Each row was made from one small tree. The marks that hang from a mark follow it in brackets, in the order of their numbers. Every link used is in the known rows. Write each row's tree.
Known rows:
Q407(Q541(Q622) Q911(Q175)): [ -2.7  11.0  21.5 -50.5  -1.1   9.1  13.5  -4.2 -19.4  13.3   8.9  -2.7
  33.7   5.6  12.5  12.2  -3.5   3.3 -14.4  -6.6   9.1 -15.8]
Q542(Q407(Q541 Q911(Q622))): [  2.3  -0.1  10.2 -21.1  -1.5   5.2  13.6  -4.1  -8.2  -2.1   1.4   0.1
  24.0   4.8   5.9   7.7   0.9  -2.1  -5.5  -8.1  -1.7 -17.5]
Q541(Q622(Q370)): [ -6.5   7.0   5.4 -36.6  -1.5  16.5   2.3 -15.4  -0.3   3.7  -0.1   1.1
  18.4   2.7   4.6   4.0  -9.0   6.4 -10.1   2.3  18.7 -15.7]
Q541(Q622): [ -3.2   8.5   4.6 -34.1  -1.0  12.8   5.5 -12.9  -3.6   8.9  -3.2   8.2
  16.0  -1.4   4.0   6.3  -7.2   5.3 -10.6   4.2  10.1 -14.4]
Q407(Q541 Q911): [ -0.2   5.9  15.2 -34.0  -0.5   5.2  15.3   0.6 -22.1  13.0   4.4   0.1
  27.0   0.6   8.1  11.7  -2.3  -2.2 -16.5  -1.5   5.1 -16.5]
Q542(Q407 Q622): [  1.9  -0.9   9.2  -7.9   1.7   5.4  13.7 -17.8  13.7   6.7  -8.0   4.8
   6.4  -6.4  10.1  -1.1   1.4   0.1  -9.8  -2.6  -4.2 -11.2]
Q542(Q622): [  2.1   6.3  14.1 -20.2  -2.4   1.4  13.2 -16.2   6.3  14.0  -2.7   6.7
   9.1 -11.5  10.2   1.8   0.5  -0.9 -17.7   4.8   0.6 -14.8]
Q407(Q541 Q911(Q175 Q542 Q622)): [  9.8  12.8  28.0 -41.7  -5.7  -4.2  16.6   3.1 -11.9   7.4  14.7  -1.9
  39.7   2.5   6.1   8.9   5.7  -3.5 -12.5  -4.5   0.4 -31.2]
Q911(Q175): [ -0.2  13.3  17.9 -27.6  -2.2   8.3  13.2  -2.5   3.7   9.8   6.6   6.0
  17.7   1.1  15.0   2.8  10.2  -5.6 -11.4  -1.7   1.5 -18.5]
Q542(Q407(Q541) Q622(Q370)): [ -2.3   0.8  16.0 -13.1   0.7   7.7  12.5 -19.8   8.5  -1.4  -2.0  -9.7
  14.8  -3.9  11.7  -1.5  -3.3   0.7 -11.9  -7.9   5.7 -14.5]
Q911(Q542 Q622(Q370(Q407))): [  6.2  10.4  19.0 -30.8 -12.4  -0.1   7.8  -6.7   5.1  -1.5   7.1   5.4
  25.7  -3.0  -1.8  -0.4  -0.8   5.5 -11.1   7.4   8.7 -33.8]
Q622(Q370(Q407)): [ -6.7   6.6  16.1 -30.8  -7.7  12.8   9.0  -8.3  -2.9   5.1   2.7   4.2
  15.4  -1.0  10.1   0.8  -4.2   5.6 -16.9   4.0  15.9 -16.3]
Q370(Q542(Q407)): [  2.0   2.0   2.0 -23.2  -8.4  15.3  15.6  -1.3   9.6   0.3  -4.8  10.7
  12.2   4.4   4.3  -1.7   6.0  -8.4  -0.9   8.3   3.4 -19.9]
Q622(Q370(Q542(Q407(Q911(Q175))))): [ -1.6  -0.6   9.8 -34.6  -7.7  18.1  12.6   1.2   7.2  -1.1   2.2  -0.6
  20.7  10.6  10.2  -0.6   6.0  -7.2  -3.6  -0.3  12.8 -19.9]
Q541(Q622(Q370(Q407))): [ -9.4   8.0  11.0 -41.7  -5.4  15.8   4.5 -16.3  -3.9   6.5   0.1   4.7
  18.9   1.7   6.7   3.3 -10.9  13.8 -14.1   4.2  20.7 -14.5]
Q622(Q370(Q407(Q541))): [ -7.9   9.9  20.3 -32.2  -7.6  11.4  10.5  -9.7  -8.9   3.4   6.2  -1.8
  20.7  -0.9  10.5   1.7  -5.3   5.7 -18.2   2.3  17.0 -18.3]
Q911(Q175 Q542 Q622(Q370(Q407))): [  6.5  16.1  30.8 -38.1 -12.8   0.8  10.7  -4.6  10.3  -1.1  14.4   1.8
  30.6   1.7   6.9  -1.4   7.5   2.2 -10.2   0.6   7.0 -35.0]
Q541(Q622(Q370(Q407(Q911) Q542))): [ -7.4   4.6  11.4 -55.0 -12.0  18.2   8.8  -8.7  -7.3   7.9  -0.1   7.1
  23.1   6.1   4.8   4.9 -10.2  10.0 -11.4   7.6  22.7 -16.8]
Q541(Q622(Q370(Q407 Q542))): [ -7.4   7.8  10.2 -50.5 -12.3  18.6   7.4 -13.3  -1.6   5.0  -0.1   6.4
  19.9   3.7   4.3   1.9  -9.6   8.7 -11.0   9.4  22.3 -17.8]
Q175(Q622(Q370)): [ -1.1  11.0   4.8 -27.7  -0.6  13.7  12.7   7.5   2.3   2.3  -1.0   6.3
  19.3  -9.9   4.3   0.6   6.0  -4.8 -13.0   5.7  15.0 -21.7]
Q370(Q622): [  1.8   5.4   0.8 -25.5  -1.0  11.5  15.7   3.1   1.9   3.3  -4.4  11.3
   9.2  -2.5   9.6   0.9   1.9  -7.1  -9.8  21.5  -1.6 -20.8]
Q542(Q622(Q370)): [ -0.9   5.0  15.0 -21.0  -2.4   4.7  10.0 -17.8   9.5   7.8  -0.2  -1.3
  11.3  -7.6  10.0   0.4  -2.6  -0.7 -17.2   2.3   9.2 -15.7]
Q370(Q407(Q911(Q175)) Q542): [ -0.5   7.5  25.0 -55.2 -17.7  11.5  22.8   5.8  -9.2  16.7   5.1  16.6
  23.5   4.9  12.7   2.9   5.6   1.5 -13.4  10.7   7.5 -19.3]
Q407(Q541 Q911(Q542 Q622)): [  9.9   7.9  18.5 -36.1  -5.0  -4.0  13.8   0.4 -16.1   6.4   8.8   0.1
  35.1  -1.5  -0.4   9.7  -1.0  -1.9 -13.4   0.6   2.3 -29.7]

Which tree is each row?
[  5.0   3.1  14.2 -14.2   1.9   3.9  12.9 -13.8  11.0   3.2  -2.0  -5.0
  21.5  -7.3   3.6  -4.1  -0.9   2.0 -11.0  -1.5   4.0 -24.7]	Q911(Q542(Q407(Q541) Q622(Q370)))
[  5.9   5.7  21.5 -19.5   1.2   5.6  14.1  -9.9  22.4   4.9   1.9  -2.5
  21.9  -1.6  11.8  -7.3   8.8  -0.1  -8.7  -5.4   0.1 -24.9]	Q911(Q175 Q542(Q407 Q622(Q370)))
[ -3.4   6.1  22.4 -39.5  -6.1   8.7  12.6  -3.2 -13.9   8.0   5.4  -0.9
  28.5   0.2   7.9   4.1  -5.7   7.9 -18.0   2.5  16.3 -21.2]	Q622(Q370(Q407(Q541 Q911(Q542))))
[  5.3  10.6  13.5 -24.6   3.4  12.8  17.0  10.1  16.8   1.2   2.3   3.3
  27.6  -3.7   6.3  -6.3  15.1  -3.7  -4.7  -2.3   4.4 -29.3]	Q911(Q175(Q622(Q370)) Q542(Q407))
[ -2.1  11.8  12.1 -41.6 -11.4  16.8  18.2  10.0   1.1   4.0   0.1  12.2
  20.6  -8.0   4.3  -2.3   5.3  -2.8 -13.0  13.0  18.4 -24.1]	Q175(Q622(Q370(Q407 Q542)))
[  4.5   7.2  20.0 -37.8  -6.5   1.1  13.4   1.3  -5.7   8.2   9.8   6.5
  26.2   6.1  10.9  10.3   8.0  -5.8 -10.6  -4.7  -1.0 -20.7]	Q407(Q911(Q175 Q622))
[ -6.7  13.4  21.4 -41.1  -8.1   9.7  12.7 -13.5 -16.4  11.5   3.6   7.5
  22.5  -4.2   8.7   5.4  -9.6  13.1 -18.8   4.8  11.2 -15.6]	Q370(Q407(Q541(Q622)))
[  2.0  13.8  22.7 -30.3  -9.8   3.9   7.4  -8.1  10.3  -6.5  14.4  -2.3
  23.3   5.8  12.2   3.4   9.0  -6.5  -8.0  -5.6   7.0 -27.4]	Q911(Q175 Q622(Q370))
[ -3.2   2.3  13.3 -32.1   2.2  13.4  13.6  -6.4  -8.7   5.3   1.3  -2.4
  27.2   8.1  12.2   7.7  -0.2   2.9  -6.7 -11.5   3.5 -13.4]	Q542(Q407(Q541(Q622) Q911(Q175)))
[  2.8   6.4  12.0 -28.9 -13.6   7.2   8.9  -8.7   7.4 -13.2   6.3  -3.1
  21.8   6.3   1.9   1.7   1.6  -8.3  -2.5   0.9  10.1 -28.1]	Q911(Q622(Q370(Q542(Q407(Q541)))))
[ 11.3  13.8  23.5 -23.2  -5.3  -1.0  13.4  -4.5  11.5  -5.2  10.5  -1.2
  31.2   2.3   4.7   0.0  10.8  -3.5  -2.7  -5.8  -5.8 -34.4]	Q911(Q175 Q542(Q407(Q541)) Q622)
[ -4.6  11.9  11.9 -42.7  -6.7  14.5   8.4 -12.0  -7.1   1.0   4.8  -5.2
  26.2   2.4   4.0   5.4  -8.1   0.1 -10.9   3.8  20.1 -20.9]	Q407(Q541(Q622(Q370(Q542))))
[  1.6  14.6  28.9 -44.8 -20.4   6.7  12.4  -4.8   9.3  -4.3  14.6   3.6
  24.7   7.1  11.3   0.7   8.0  -3.4  -7.7   3.1  10.6 -28.2]	Q911(Q175 Q622(Q370(Q407 Q542)))
[  2.1   5.0   6.8 -23.2   2.8  11.2   9.2  -8.9   3.3   0.2  -1.8  -3.2
  25.6   0.0   0.2  -1.4  -3.9   4.9  -6.2  -0.2   8.4 -25.5]	Q911(Q542(Q407(Q541(Q622(Q370)))))
[ -7.0   8.2  26.7 -42.5  -6.9  10.6  14.0  -3.8 -13.1   7.4   9.7  -2.7
  27.7   3.3  15.6   4.7  -2.5   5.0 -18.7  -3.5  16.2 -17.2]	Q622(Q370(Q407(Q541 Q911(Q175))))
[ -3.7   8.5  21.5 -61.0 -17.5  12.4  19.2  -2.4 -20.8  15.0   3.3  11.6
  28.8   3.6   6.0   6.3  -7.7   7.6 -14.6  11.9  15.9 -18.9]	Q370(Q407(Q541(Q622) Q911) Q542)
[  0.2   6.8   2.0 -29.7  -5.6  18.8  16.1  10.6   9.4  -2.1  -3.6   7.7
  18.9  -4.4   2.1  -3.5   8.3  -8.9  -5.2   7.7  14.6 -23.5]	Q175(Q622(Q370(Q542(Q407))))
[  4.5   7.2  17.4 -36.7  -6.4  -0.9  13.1  -1.8 -18.4   4.6   8.7  -0.6
  30.0   1.3   4.7  13.2  -1.7  -4.2 -13.9  -2.1   3.5 -22.6]	Q407(Q541 Q911(Q622))
[  0.5  11.1   4.9 -35.5  -6.6  16.6  16.3  10.6   5.1   1.6  -0.3   8.0
  20.4  -7.3   1.3  -1.5   7.6  -9.6  -9.3  11.7  17.3 -25.5]	Q175(Q622(Q370(Q542)))
[ -4.1  11.6  11.9 -33.5  -5.0  14.4  15.5   6.0  -1.5   5.5   0.5   9.8
  19.5 -10.1   5.8  -0.4   3.7   2.2 -16.5   7.7  16.1 -20.2]	Q175(Q622(Q370(Q407)))
[ -4.9   6.9   4.5 -44.3  -7.6  17.8   5.0 -11.8   3.3   1.9  -1.1   2.6
  19.5   4.3   2.4   2.2  -7.5   1.8  -6.7   7.9  21.7 -19.7]	Q541(Q622(Q370(Q542)))
[  3.4   3.3  12.8 -24.5  -9.3   9.4  19.0 -11.0   9.6   3.1  -3.4   3.2
  14.3  -3.2   7.0  -1.6   2.9  -7.2  -7.0   5.5   1.9 -20.1]	Q370(Q542(Q407(Q541) Q622))
[ -2.9   2.1  23.2 -31.3  -6.2   4.3  13.3 -15.2  -0.4  13.8   0.7   2.6
  14.8  -6.3  12.8   2.2  -5.1   7.1 -21.4   2.4   9.8 -13.0]	Q542(Q622(Q370(Q407(Q911))))
[  2.0  -7.1  10.2 -16.3   2.1   4.2  15.6 -11.8   4.7  12.0  -7.8   5.3
  11.5  -3.3  11.0   2.5   1.5   1.8 -11.1  -5.0  -4.6  -9.6]	Q542(Q407(Q911) Q622)
[  0.9   7.4  10.5 -46.3 -18.2  15.7  23.8   6.6   0.0   5.2  -3.3  21.1
  11.8   0.3   9.7  -3.4   1.4  -2.0 -10.9  33.2   4.0 -24.3]	Q370(Q407 Q542 Q622)
[  7.3   5.5  20.3 -33.6   0.3  -2.3  17.7  -3.6 -14.1  17.8   3.5  -0.7
  30.9  -7.4   4.6   6.4  -3.1   0.2 -19.2   1.9   2.5 -22.8]	Q407(Q541 Q911(Q542(Q622)))
[  3.9  17.6  23.6 -38.2  -3.7   9.3  17.9  10.6   7.0   9.5   6.7   7.8
  30.6  -7.7   8.1  -4.5  11.9   0.5 -14.1   5.2   9.3 -31.5]	Q911(Q175(Q622(Q370(Q407))) Q542)
[ -5.2   2.9   2.2 -37.9  -6.2  20.6   5.4 -12.6   6.7  -1.7  -3.7   1.8
  18.4   6.2   2.7   0.7  -6.5   1.8  -3.3   3.5  19.2 -17.9]	Q541(Q622(Q370(Q542(Q407))))
[ -8.6   4.3  11.7 -47.3  -5.1  15.6   5.8 -12.9 -10.4   9.3   0.1   4.6
  21.9   2.4   7.1   6.2 -11.6  14.1 -14.8   2.2  20.2 -12.8]	Q541(Q622(Q370(Q407(Q911))))
[  6.5   8.9  15.1 -20.0   2.0   8.4  14.6  -0.2  14.0   6.7   2.0   5.5
  22.7   1.4   9.5  -4.1  12.1  -1.8  -4.7  -3.6  -3.8 -26.3]	Q911(Q175 Q542(Q407))
[  7.9  10.4  26.1 -19.9   1.2   1.7  18.5  -9.8  14.3   9.1   3.9  -1.6
  24.4  -5.2  11.7  -4.4   8.2  -0.4 -10.6  -6.2  -5.7 -25.8]	Q911(Q175 Q542(Q407(Q541) Q622))
[ -3.9   5.5  21.7 -28.1  -7.4   4.9  12.3 -19.7   4.9  10.6   0.1   3.2
  11.5  -8.8  12.9  -0.7  -4.4   6.6 -21.2   3.6  10.1 -14.0]	Q542(Q622(Q370(Q407)))
[ -4.0   4.7  22.0 -49.8 -15.3  14.7  16.1   0.9  -3.0   7.4   6.7   5.6
  23.7   7.6  12.3   1.2   2.2   0.3 -12.6   6.1  17.2 -20.3]	Q622(Q370(Q407(Q911(Q175)) Q542))
